Known rows, with every step that occurs:
sasu > gotavor: [-1.156, -0.049, -1.055, -0.222, -1.687, 0.577, -0.210, -0.337, 1.299, -0.571, -1.099, 1.536, 0.549, 0.491, -0.473, -1.268, 3.313, -2.046, 0.777, -1.662, 2.203, -0.652, -1.317]
boguguk > vafof > potev > vabad: [-2.304, 1.601, -1.723, -1.415, -1.800, -1.264, 0.263, 1.150, 2.377, 1.052, -2.023, -0.141, -0.157, 1.401, -3.062, 0.293, -0.671, -1.607, 1.385, -0.486, 0.745, -0.691, -0.316]
vabad > vabup > sasu: [-2.529, -0.495, 1.944, -2.718, -0.943, 0.004, 2.049, 1.281, -0.503, -2.702, -0.044, 0.490, 0.574, -1.898, 0.187, -0.570, 1.605, -0.494, 0.949, -0.193, 2.022, -1.888, -0.078]
gotavor > sasu > boguguk > vafof > potev: [-3.046, 2.296, -0.073, -2.960, 1.819, -1.310, 3.962, -0.953, -0.109, -1.754, -2.949, 0.772, 0.262, -0.526, 0.180, 0.498, -0.666, -1.584, 1.776, -1.440, 0.417, -1.640, 2.003]
vabad > vabup > sasu > gotavor: [-2.217, -0.914, 0.711, -2.576, -0.487, 0.283, 1.265, 0.427, -1.241, -1.202, -1.276, 1.600, 1.225, -1.658, 0.508, -1.087, 2.584, -0.197, -0.078, -0.713, 1.473, -0.969, 0.058]
potev > vabad > vabup > sasu > boguguk: [-6.021, -0.308, -1.834, -0.182, 0.695, -1.063, 4.394, 1.838, -1.035, 1.541, -0.202, 1.748, 0.506, -0.427, 0.553, -1.003, -0.065, -1.126, 0.082, -0.605, 1.289, -1.330, -0.024]
boguguk > vafof > potev > vabad > mitef > sasu > gotavor: [-2.586, -2.758, -2.874, 0.441, -1.838, -1.951, -2.350, -0.683, 1.655, 0.789, -0.782, -0.194, 0.163, 2.178, -1.912, -2.025, -0.961, -1.581, -1.462, -1.266, -1.378, -0.408, -1.788]
sasu > boguguk > vafof > mitef: [-1.623, 0.954, -1.936, -1.465, -0.171, 0.115, -0.330, 0.338, 2.282, 1.864, -2.435, 0.588, 0.167, 0.508, 0.225, -0.575, 2.148, -0.618, 2.377, -1.582, 1.165, 0.095, 1.528]
mitef > vafof > potev > vabad > vabup > sasu > gotavor: [-3.400, -0.721, -2.403, -3.927, -1.045, -1.774, 0.408, 2.021, -1.813, 1.484, -1.802, 1.008, 0.364, -0.196, -1.537, -0.374, 0.187, 0.733, -0.328, -0.132, -0.772, 1.415, 0.927]
gotavor > sasu > boguguk > vafof > mitef > vabad: [-2.921, 1.190, 1.535, -0.484, 1.096, -0.717, 4.306, 0.053, 1.951, 3.677, -2.949, 1.385, 1.173, -0.082, 2.487, -0.025, -0.070, -1.307, 1.654, -0.520, 0.270, -0.893, 2.557]
potev > vafof > mitef > vabad: [-0.736, 0.507, 1.319, 0.066, -3.605, 1.236, -2.436, 1.281, 4.177, 3.157, 0.094, 0.429, 0.704, 1.434, 0.625, 0.738, 1.640, -0.573, 0.417, -0.599, 1.071, -1.485, 0.040]
vafof > boguguk: [-3.401, 0.343, -0.625, 0.015, -3.012, 1.249, -0.036, 0.377, 0.782, -0.712, -0.907, 1.140, 0.223, 0.127, -0.091, 0.326, 3.100, -2.883, -0.740, -0.797, 1.546, -1.897, -0.374]
boguguk > vafof: [-0.280, 0.417, -0.731, -1.587, -1.191, -0.353, 2.201, 0.385, 3.015, -0.895, -1.269, 0.208, -0.185, 0.052, -1.158, -0.660, 1.368, -1.246, 2.298, -1.321, 1.728, -0.672, -0.401]
mitef > vafof > potev > vabad: [-2.709, 0.622, -3.012, -1.629, -2.712, -1.476, 0.252, 2.151, 1.162, 0.233, -0.460, -0.033, -0.716, 1.608, -2.805, -0.214, -0.089, -1.298, 1.580, -0.648, 0.409, 0.852, -0.719]
vabup > vabad > mitef > vafof: [0.046, -2.039, 3.791, -3.553, -2.364, -3.403, -0.260, -0.044, 2.215, -1.230, 0.658, -1.014, 0.015, -1.024, -1.975, -2.413, 0.991, -2.557, 2.336, -1.602, 0.695, -0.303, -2.493]
gotavor > sasu: [-2.300, 0.667, 2.894, -0.172, -0.511, 0.460, 3.380, 0.152, 1.340, -3.769, -0.482, 0.321, 0.983, -1.071, 0.015, -1.533, 1.117, -2.406, 1.804, -0.971, 2.521, -2.652, 0.004]
sasu > boguguk > vafof: [-1.974, 0.899, -3.342, -1.209, 0.590, -1.053, 3.907, -0.177, 1.907, 0.371, -1.425, 1.332, -0.459, 0.406, 0.388, -0.369, 0.967, -1.543, 1.884, -2.115, 1.196, -0.307, 0.029]
boguguk > vafof > mitef: [0.009, 0.588, 0.535, -1.928, -1.968, 0.638, -2.025, 0.939, 3.415, 0.358, -2.219, -0.481, 0.498, 0.097, -1.298, -0.897, 2.350, -0.342, 2.756, -0.831, 1.654, -0.291, 1.056]
sasu > boguguk: [-3.195, 0.882, -2.161, 0.096, -0.391, -0.129, 2.754, -0.033, 0.597, -1.064, 0.035, 1.642, -0.199, 0.581, 0.667, -0.524, 2.151, -2.625, 1.498, -1.977, 2.223, -1.213, -1.090]
potev > vabad > vabup: [-2.725, -1.138, -2.047, 0.506, -3.192, -0.132, 0.760, 2.360, 0.625, 1.531, -0.030, 1.522, 1.304, 0.545, -1.553, -1.051, -0.571, -1.408, 0.724, -0.157, 2.129, -0.538, -1.632]
sasu > vabup > vabad > mitef > simav: [-1.503, -0.531, 4.801, -4.335, -2.925, -4.089, -3.712, -1.830, 4.358, 1.555, -0.195, 1.678, -0.004, 2.123, 1.362, -1.919, 0.344, -2.979, 1.994, -0.782, 1.745, -1.123, -2.985]
mitef > vabad > vabup: [-1.471, -1.037, -0.344, -0.871, -3.379, -0.367, 2.239, 1.303, 0.091, 1.790, -0.018, 2.344, 1.292, 0.200, 0.967, 0.750, 0.123, -1.749, 0.345, 0.424, 1.642, -0.838, -1.592]
gotavor > sasu > vabup > vabad > mitef: [-1.400, -0.114, 4.430, -1.650, -1.738, -3.534, -1.340, -1.690, 1.953, -0.007, -0.545, 0.125, 2.869, -0.129, -0.562, -2.159, -0.495, -3.352, 1.846, -1.172, 2.465, -2.281, -1.828]
mitef > sasu > boguguk > vafof > potev > vabad > vabup: [-3.695, -0.925, -6.617, -1.607, -0.374, -1.162, 1.802, 1.495, -1.898, 0.554, -0.365, 1.783, -0.058, 1.501, -0.718, 0.873, -2.920, 0.195, 0.021, -0.536, -1.295, 0.858, -0.585]

Rows:
[-0.634, -0.357, 1.585, -1.950, -3.383, -3.721, -3.655, -1.382, 2.574, 1.517, 0.067, 0.293, 1.883, 0.995, -1.371, -1.484, 0.753, -3.279, 1.855, -1.344, 2.590, -1.256, -3.233]	sasu > vabup > vabad > mitef
[-0.249, -0.815, 0.247, -1.224, -4.304, 1.279, -3.197, 1.959, 2.089, 4.226, -0.105, 1.318, 1.691, 0.751, 0.944, 1.203, 0.263, 0.670, -0.147, 0.073, 0.651, -0.523, 0.273]	potev > vafof > mitef > vabad > vabup
[-2.957, 0.138, -1.869, -1.519, -3.539, -0.423, -1.456, 1.965, -0.884, 0.407, -0.802, 1.010, 1.136, 0.934, -2.611, 0.565, -1.077, -1.454, 0.440, 0.324, 1.457, -0.962, -1.078]	vafof > potev > vabad > vabup
[-1.928, -2.567, -3.981, 1.594, -3.891, -1.935, -2.922, -0.889, 1.968, -1.253, 2.185, 0.623, 1.311, 2.883, 0.738, -2.101, 0.552, -2.003, 0.137, -1.447, 1.522, -0.737, -3.247]	vabad > mitef > sasu > vabup
[-1.752, -1.180, 1.836, -4.159, 0.336, -3.368, -0.520, -1.764, -0.186, -2.683, 0.172, -0.596, -0.420, -0.131, -0.921, -0.131, -0.806, -2.295, 1.022, -1.656, -1.296, -1.306, -2.134]	vabup > vabad > mitef > sasu > boguguk > vafof > potev
[-1.905, -2.082, 2.852, -3.142, -3.016, -2.482, -1.300, -0.212, 1.171, 0.483, -0.315, -0.372, 0.090, -1.241, -1.363, -1.184, 1.581, -3.006, -0.266, -1.177, -0.403, -0.508, -1.383]	vabup > vabad > mitef > vafof > boguguk
[-3.497, 1.209, -0.357, -2.247, 2.535, -1.406, 5.853, -0.197, 1.407, -0.879, -1.445, 0.499, -0.812, -1.155, 1.129, -0.569, 1.894, -0.912, 1.698, -1.769, 0.950, -1.364, 1.214]	vabup > sasu > boguguk > vafof
[-1.767, -0.270, 2.878, -2.297, -2.386, 0.861, -1.321, 1.960, 1.525, 2.805, -0.047, 0.346, 1.467, -0.856, 1.615, 0.933, 1.050, 1.235, -0.425, 0.394, 0.364, -1.723, 1.384]	potev > vafof > mitef > vabad > vabup > sasu
[-0.679, -3.231, 3.842, -1.083, -1.506, -1.391, -2.055, -1.443, 0.730, -2.729, 1.309, 0.038, 0.513, -0.369, -0.851, -2.782, 2.058, -2.920, 0.001, -1.727, 0.286, -1.366, -4.102]	vabup > vabad > mitef > sasu > gotavor
[-3.463, 0.081, 0.646, -1.861, -0.633, 0.269, 0.362, 1.477, 0.487, 4.096, -0.211, 1.513, 1.032, -0.407, 2.962, 1.222, 0.737, 1.068, -0.753, -0.425, -0.127, -1.378, 1.851]	potev > vafof > mitef > vabad > vabup > sasu > boguguk
[-5.494, -3.228, -3.397, 3.954, -1.175, -1.700, 1.518, 0.093, 1.284, -0.318, 2.583, 0.669, 0.015, 2.245, 0.473, -3.122, -0.456, -3.110, -0.967, -1.929, 0.273, -1.717, -3.124]	potev > vabad > mitef > sasu > boguguk
[-0.466, 1.720, -0.505, -3.548, -1.651, -0.725, -0.184, 0.022, 1.623, -1.846, -2.051, -0.301, -0.417, 0.331, -2.035, 0.938, 0.856, -1.192, 2.066, -0.886, 0.977, -0.983, 0.140]	boguguk > vafof > potev
[-0.064, -0.349, -5.039, -0.917, -2.502, -0.107, -3.849, 0.782, 2.618, 0.613, -0.775, 0.587, 1.044, 2.540, -0.036, -0.359, 1.281, 0.911, 2.387, -0.887, 0.831, 1.635, 0.029]	boguguk > vafof > mitef > sasu > vabup
[-2.756, 1.123, -0.658, -0.950, 2.280, -0.965, 6.391, -0.592, 1.346, -0.916, -2.065, 1.239, 0.359, -0.851, 1.069, -1.064, -0.197, -1.582, 1.996, -1.979, 1.036, -1.268, 1.510]	gotavor > sasu > boguguk > vafof
[-2.767, 0.430, 1.739, -1.442, 0.335, 0.184, 1.781, -0.188, 0.787, -2.085, -1.156, 0.608, 0.026, -0.944, 0.249, -1.599, 4.113, -1.514, 0.467, -1.385, 1.923, -1.844, -0.181]	vabup > sasu > gotavor
[-1.140, -0.836, 1.790, -3.582, -0.567, -0.343, 0.220, 0.916, 0.636, 5.021, -3.686, 1.442, 1.609, -1.063, 1.542, 0.030, 1.630, 1.155, 0.105, 0.508, -0.296, 0.273, 2.266]	boguguk > vafof > mitef > vabad > vabup > sasu > gotavor
[-1.522, -0.445, 3.027, -3.476, -1.113, -0.546, 1.387, 1.777, 1.204, 3.258, -2.439, 0.387, 1.278, -1.373, 1.196, 0.573, 0.863, 0.801, 1.146, 1.013, 0.199, -0.717, 2.175]	boguguk > vafof > mitef > vabad > vabup > sasu
[-4.251, 0.845, -2.602, -2.080, 0.864, -1.747, 3.959, 0.866, -1.309, 1.927, -2.930, 1.767, 1.306, -0.051, -0.572, 0.290, -3.722, -0.614, 0.603, -0.440, -0.175, -0.545, 1.913]	gotavor > sasu > boguguk > vafof > potev > vabad > vabup
[-3.045, 0.109, -1.273, -3.618, -0.061, -1.343, 0.525, 1.124, -0.666, 2.376, -3.438, 0.865, 0.816, -0.452, -1.876, 0.095, -0.524, 0.455, -0.408, 0.022, -0.406, -0.073, 1.300]	boguguk > vafof > potev > vabad > vabup > sasu > gotavor
[0.741, 0.411, -0.098, -2.337, -2.941, 0.298, -6.558, 0.804, 2.550, 0.022, 1.472, 0.014, 1.133, 1.900, -0.948, 0.520, 1.271, 0.788, 2.055, -1.257, 0.699, 0.485, -1.733]	potev > vafof > mitef > sasu > vabup > vabad
[-4.453, 0.619, 0.818, -2.732, -1.591, -0.952, 0.211, 2.016, -1.324, -0.984, -0.779, 0.097, 0.814, -0.621, -1.804, 0.381, -0.280, -0.881, 0.156, 0.653, 1.185, -1.977, 0.075]	vafof > potev > vabad > vabup > sasu
[0.036, -1.515, -1.917, -0.869, -0.958, 1.525, -2.625, 0.276, 1.769, -0.559, -1.461, 0.362, 0.116, 0.755, -0.264, -1.412, 2.956, 0.746, 1.168, -1.317, -0.199, 0.995, 0.228]	boguguk > vafof > mitef > sasu > gotavor
[-5.756, -1.862, -3.003, 1.977, -1.631, -2.006, -1.034, -0.309, -0.165, -1.187, 1.762, 0.264, -0.102, 2.468, -0.398, -1.603, -0.903, -3.168, -1.181, -1.411, -0.448, -1.940, -2.588]	vafof > potev > vabad > mitef > sasu > boguguk
[-0.140, 0.295, 0.586, -2.482, -2.705, -0.435, -5.493, 0.729, 1.034, -0.884, 0.456, 0.250, 1.314, 1.337, -0.999, -0.175, 2.180, -0.741, 3.051, -0.461, 1.582, 0.541, -2.081]	vafof > mitef > sasu > vabup > vabad
[-0.981, 2.107, 3.248, -2.613, -0.730, -1.934, 0.915, -0.463, 1.103, -0.692, -1.024, 0.900, 2.183, -0.265, -0.736, -0.512, 0.237, -2.471, 3.113, -0.794, 2.742, -1.127, -1.188]	gotavor > sasu > vabup > vabad
[-4.754, 1.242, 0.513, -1.177, 1.576, -0.604, 4.643, 0.048, 0.139, -2.403, 0.012, 0.716, -0.640, -0.949, 1.407, -0.818, 2.864, -1.977, 1.231, -1.574, 1.873, -2.267, 0.085]	vabup > sasu > boguguk
[-3.790, 1.115, -0.383, -4.808, 0.978, -2.638, 4.706, 0.332, -1.772, 2.257, -2.434, 1.820, 0.108, -0.676, 1.983, 2.522, -1.016, -0.266, 0.106, 0.262, -0.863, -1.069, 1.600]	mitef > vabad > vabup > sasu > boguguk > vafof > potev
[-1.550, -0.745, 1.984, -2.156, -1.894, 1.042, -2.191, 1.193, 1.133, 4.521, -1.301, 1.495, 1.693, -0.412, 1.936, 0.653, 1.933, 1.568, -1.525, -0.114, -0.100, -0.871, 1.574]	potev > vafof > mitef > vabad > vabup > sasu > gotavor
[-2.528, 0.456, -1.612, 0.156, -3.190, 1.925, -1.287, 0.500, 2.474, 0.287, 0.027, 0.845, 0.068, 0.574, 0.004, 1.017, 2.131, -1.326, -1.813, -1.537, 0.729, -1.959, 0.040]	potev > vafof > boguguk
[-0.619, -0.902, 2.166, -3.238, -1.642, -4.779, 0.073, -0.863, 2.079, 0.465, -0.428, -0.042, 1.938, -0.162, -0.590, -2.498, -1.037, -1.970, 2.521, -1.479, 1.126, 0.220, -1.116]	gotavor > sasu > vabup > vabad > mitef > vafof
